Each row comes from the steps of one path. Every step used is in the known rows, and no mark comes twice. Write the path behind each row, first mark first.
(in the rows, 128 means zero)
Known rows
gozot/nisir/zipeb: [127 125 132  98 106 149 144 107 105 133 142 132 108  89 135 130 151  78
 109 111 140  94 154 192 143 121 120 106 146]
siku/nepimi: [118 130 115 126 122 129 114 131 122 134  88  93 118 131 119 123 124 130
 115 113 119 118 148 150 151 114 140 131 102]
zipeb/nisir/nepimi: [131 125 137  92 163 174 143 114 121 157 150 137 131  98  80 129 141 113
 181 122 129 103 150 130 145 100 121 122 176]
gozot/nisir/nepimi/detod: [129 102 159  65 142 157 164 102 110 144 113 166  62 112  83 128 132 108
 108 118 131 112 146 172 102  91 142 106 159]
peku/vidagi/dobuf: [134 121 143 139  96 102  95 147 121 113 157 110 130 133  88  94 131  77
 133 135 176 116 112 145 121 138 126 125 196]
ramekav/mabu/nepimi: [111 146 136 114  98 148 112 151 122 132 125 106  86 103 140 141 131 101
 143 130  70 120 140 180 142 118 147  97 154]
peku/vidagi: [136 122 126 109 116 122 111 146 133 121 138 127 134 135  90 132 142 106
 124 133 151 115 133 154 128 124 133 120 180]
detod/dobuf: [140 141 151 131 112 135 141 133 182 132 136  99 153 122 139 137  98 115
 153 141 121 116  94 110 119 119 141 128 127]
nisir/zipeb: [100 145 122 109 104 136 138 129 123 124 129 136 136 102 147 130 134 104
 143 129 131  91 167 142 170 143 114 120 136]
peku/vidagi/dobuf/detod/gepamur: [105 151 179 178  68  88 102 150 112 111 175 112 161  91  67 111 116  95
 126 140 179 144  94 103  70 118  89 115 202]
zipeb/nisir/nepimi/siku/dibebi: [ 99 114 119  93 191 164 149 115 103 167 110 154  87  85  75  99 103 181
 184 133 129  91 145 137 149 109 126 150 181]
gepamur/detod/dobuf/vidagi: [ 90 154 187 168 125  94 146 160 171  97 127 146 182  99 121 138  80  74
 170 166 146 116 109  30 101 123 125 103 127]
zipeb/nisir: [144 107 152 114 149 156 130 103 122 143 141 137 134 117 128 130 142 127
 170 130 136 129 107 112 138 111 112 124 163]
gepamur/detod/nepimi/mabu/ramekav: [ 73 170 200 117 162 107 142 176  70  98  90 211  97 114 123 181 125  95
 169 109 139 137 169  73 136 107 191 112 178]
dibebi/siku/gozot/nisir/nepimi/mabu: [122 127 167  82 148 231 128 171  76 201 136 139  63 100  65 126 202 128
 128 119 119 114 141 228  96  94 167  93 180]
peku/vidagi/dobuf/detod/nepimi/siku/gozot/nisir/zipeb: [ 91 128 156 101  82 149 102 161  52 128 137 161  88  54  65 104 139  83
 127 126 181  93 176 221 107 118 170 121 192]
dobuf/vidagi: [122 132 155 158 131 125 114 137 118 136 141 145 157 105 128 113 111 122
 122 149 138 115 138  91 124 138 122 124 124]
mabu/nepimi/nisir/zipeb: [117 139 124  99 127 142 160 139 105 143 101 142  54  70  90 130 148  84
 124  98 128 107 172 122 187 120 146 107 128]
detod/dobuf/vidagi/peku: [121 171 217 142  81 112 102 145 154 154 149 108 175 104 142 128  89  86
 138 143 121 122  96  75  96 135 174  95 139]
siku/gozot/nisir/nepimi: [123 121 132  96 141 189 125 142 113 157 133 117  99  85  65 126 162 108
  89 110 112  82 194 217 107  97 136 115 127]
dobuf/vidagi/peku: [113 161 194 143  99 101  87 143 100 151 143 135 147 111 129 118 118 101
 115 131 124 136 131  95 102 146 162  95 141]
ramekav/mabu/nepimi/detod: [100 120 172  86  91 144 127 137 120 125  87 146  50 119 154 142 122 118
 142 144  72 126 121 157 130 115 148  86 162]
ramekav/mabu/nepimi/siku: [110 132 117 100 121 156 112 149 106 153 107 136  56 112 120 141  98 127
 163 132  76 130 112 188 148 124 172 116 180]
dibebi/siku: [123 136 129 114  76 159 130 153 111 152 142 138 117 143 135 117 163 133
 154 136 123 136 104 149 118 132 125 119 131]
gepamur/detod/dobuf/vidagi/peku: [ 85 186 229 153  91  71 120 164 157 110 133 135 173 106 124 142  86  49
 162 149 138 136 101  31  82 131 163  75 147]
dobuf/detod/nepimi/siku: [105 141 133 117 137 126 141 137  85 129 104 184 106 101 101 141  93 165
 157 127 132 164 125 118 107 112 184 141 132]
zipeb/nisir/nepimi/mabu: [133 125 179  93 218 180 146 121 105 175 135 148 102 100  73 139 144 127
 192 127 139 124 123 121 147  91 148 108 224]
dobuf/detod/nepimi: [105 158 149 135 113 116 139 135  99 108 123 155 136  89 124 140 124 136
 133 127 126 162 153 112  99 109 159 121 104]
nepimi/mabu/ramekav: [ 94 136 180 137 155 139 126 149  88 131 103 157 110 132 130 152 135 118
 122 106 135 120 131 115 143 135 163 138 186]
nisir/nepimi: [114 145 113 108 144 146 141 139 131 141 131 130 125 110  81 130 124 112
 144 119 119 102 171 149 139 120 135 124 139]
gepamur/detod/nepimi/nisir/zipeb: [100 155 155  98 147  99 182 156  89 100 103 203  91  57 120 165 149  72
 176 120 151 138 188  74 149 102 156  87 119]

Which path is each row?
[ 93 146 175 151 106  99 162 138  69 103 127 161 107  44 121 108 140  79
 147 118 171 147 150  88 119 127 155 115 121] -> vidagi/dobuf/detod/nepimi/nisir/zipeb
[114 108 125  77 184 208 123 142 107 180 118 155 103  97  54 123 125 159
 185 131 119  86 159 159 150 102 144 147 176] -> zipeb/nisir/nepimi/siku/gozot
[111 127 123 117 135 134 150 132 101 140  76 115 100  80 115 129 148 100
 120 103 140 109 171 137 179 118 143 119 102] -> siku/nepimi/nisir/zipeb
[ 99 155 180 195  80  92 121 133 103 112 162 109 151  86 102 105 105 116
 132 134 158 155  91  79  68 128  84 126 147] -> vidagi/dobuf/detod/gepamur
[119 125 144  81 156 140 129 157  69 130  99 201  61  93  88 155 129 125
 145 120 130 134 161 162  98  84 181 110 133] -> gepamur/detod/nepimi/siku/gozot/nisir
[135 131 194 105 106 120 138 119 121 147 118 166 103 115 136 147 104 163
 139 145 123 140 109  82 101 100  98 113 149] -> nepimi/detod/gepamur
[101 166 240  96  98 126 127 144 154 161 122 146 136 101 106 131  75  89
 152 151 116 103 121  72  93 121 184  87 160] -> nisir/nepimi/detod/dobuf/vidagi/peku
[111 116 102  98 175 149 156 116  86 161 105 145  57  83  62  98 113 154
 110 116 132  97 156 203 115 107 146 135 157] -> gozot/nisir/nepimi/siku/dibebi
[103 129 136 116  75 188 107 176 112 158 131 128 117 133 131 111 182 153
 135 141 107 114 140 170 113 132 122 125 108] -> dibebi/siku/gozot
[ 96 148 160 136 119  97 160 153 181  89 119 129 153 124 121 152  98  78
 177 142 140 129  99  65 105 109 132 107 133] -> gepamur/detod/dobuf
[112  99 167  68 136 185 142 131 108 149 100 156  66 100  78 126 153 122
  91 122 116  86 180 194  97  93 140 111 135] -> siku/gozot/nisir/nepimi/detod
[ 97 133 189  98 192 188 139 132  85 160 123 167 114 104  83 153 140 103
 178  99 137  95 149 115 160 104 157 133 233] -> zipeb/nisir/nepimi/mabu/ramekav
[ 79 134 115 118 127 137 117 150  99 142  82 125  44  93 132 112  97 169
 145 142  69 113 135 186 143 130 150 122 164] -> ramekav/mabu/nepimi/siku/dibebi
[109 134 143 128 107  99 109 158  77 114 136 165 106 106  65 110  96 117
 165 136 182 152 107 136  99 125 181 137 199] -> peku/vidagi/dobuf/detod/nepimi/siku
[112 140 113 110  71 162 115 154 104 158 106 101 109 143 124 110 157 137
 143 121 113 128 127 175 139 120 137 121 105] -> dibebi/siku/nepimi
[107 133 173 106 175 173 148 136  71 154 125 155  83  99  73 154 146  79
 104  83 136  99 164 179 127 101 179 123 210] -> gozot/nisir/nepimi/mabu/ramekav
[124 122 169  95 195 194 128 151  91 179 124 132  72  85  58 136 168 120
  99 116 122 106 169 209 105  89 170 103 178] -> siku/gozot/nisir/nepimi/mabu
[136 130 199  68 143 167 155 105 116 171 137 175 104  84  87 150 111 149
 195 137 125 114 128  85 120  75  92 105 197] -> zipeb/nisir/nepimi/detod/gepamur
[167 127 152 106 159 130 151 135  91 144 118 171  87  83 122 146 147 134
 141 114 130 163 145  98 122  93 180 119 103] -> detod/nepimi/nisir
[ 82 130 153 189 101  94 126 128 113  90 136 110 141 115 110  86 117  99
 119 132 164 151  95 103  85 146 116 131 133] -> vidagi/dobuf/detod
[122 134 165 142 147 116 166 134  84 115 107 173 106  67 106 144 148 132
 122 112 145 189 139  81  86 101 174 117  97] -> dobuf/detod/nepimi/nisir
[142 113 103  79 168 169 149 118  92 169 133 153  70 103  48 131 110 117
 130 104 135 111 131 202 121  96 167 129 176] -> gozot/nisir/nepimi/siku
[103 154 243 113  72 104 103 137 145 151  72 112 132 121 141 120  71 107
 129 144 113 119 104  75 107 117 186  90 122] -> siku/nepimi/detod/dobuf/vidagi/peku
[131 122 150 123 130 148 140 145 105 139 112 125  55  81 125 147 154  93
 129 118  86 152 123 152 128 107 163  93 144] -> ramekav/mabu/nepimi/nisir
[117 144 158 106 202 154 144 148 113 161 124 141  97 108  73 140 130 128
 150 124 132 124 141 136 142 109 166 113 191] -> nisir/nepimi/mabu
[ 66 160 216 172 124 109 123 157  51 102 115 170 112  97 124 122 120 100
 140 108 158 148 136  87 107 128 187 141 183] -> vidagi/dobuf/detod/nepimi/mabu/ramekav
[ 83 140 166 130 150 141 112 153  82 136  66 123 103 134 120 144 128 120
 111  93 126 114 157 140 163 120 171 142 162] -> siku/nepimi/mabu/ramekav
[107 138 201 112 127 149 157 138 169 146 116 157 141  97 102 122  72 109
 160 168 127  80 128  68 114 107 145 116 140] -> nisir/nepimi/detod/dobuf/vidagi
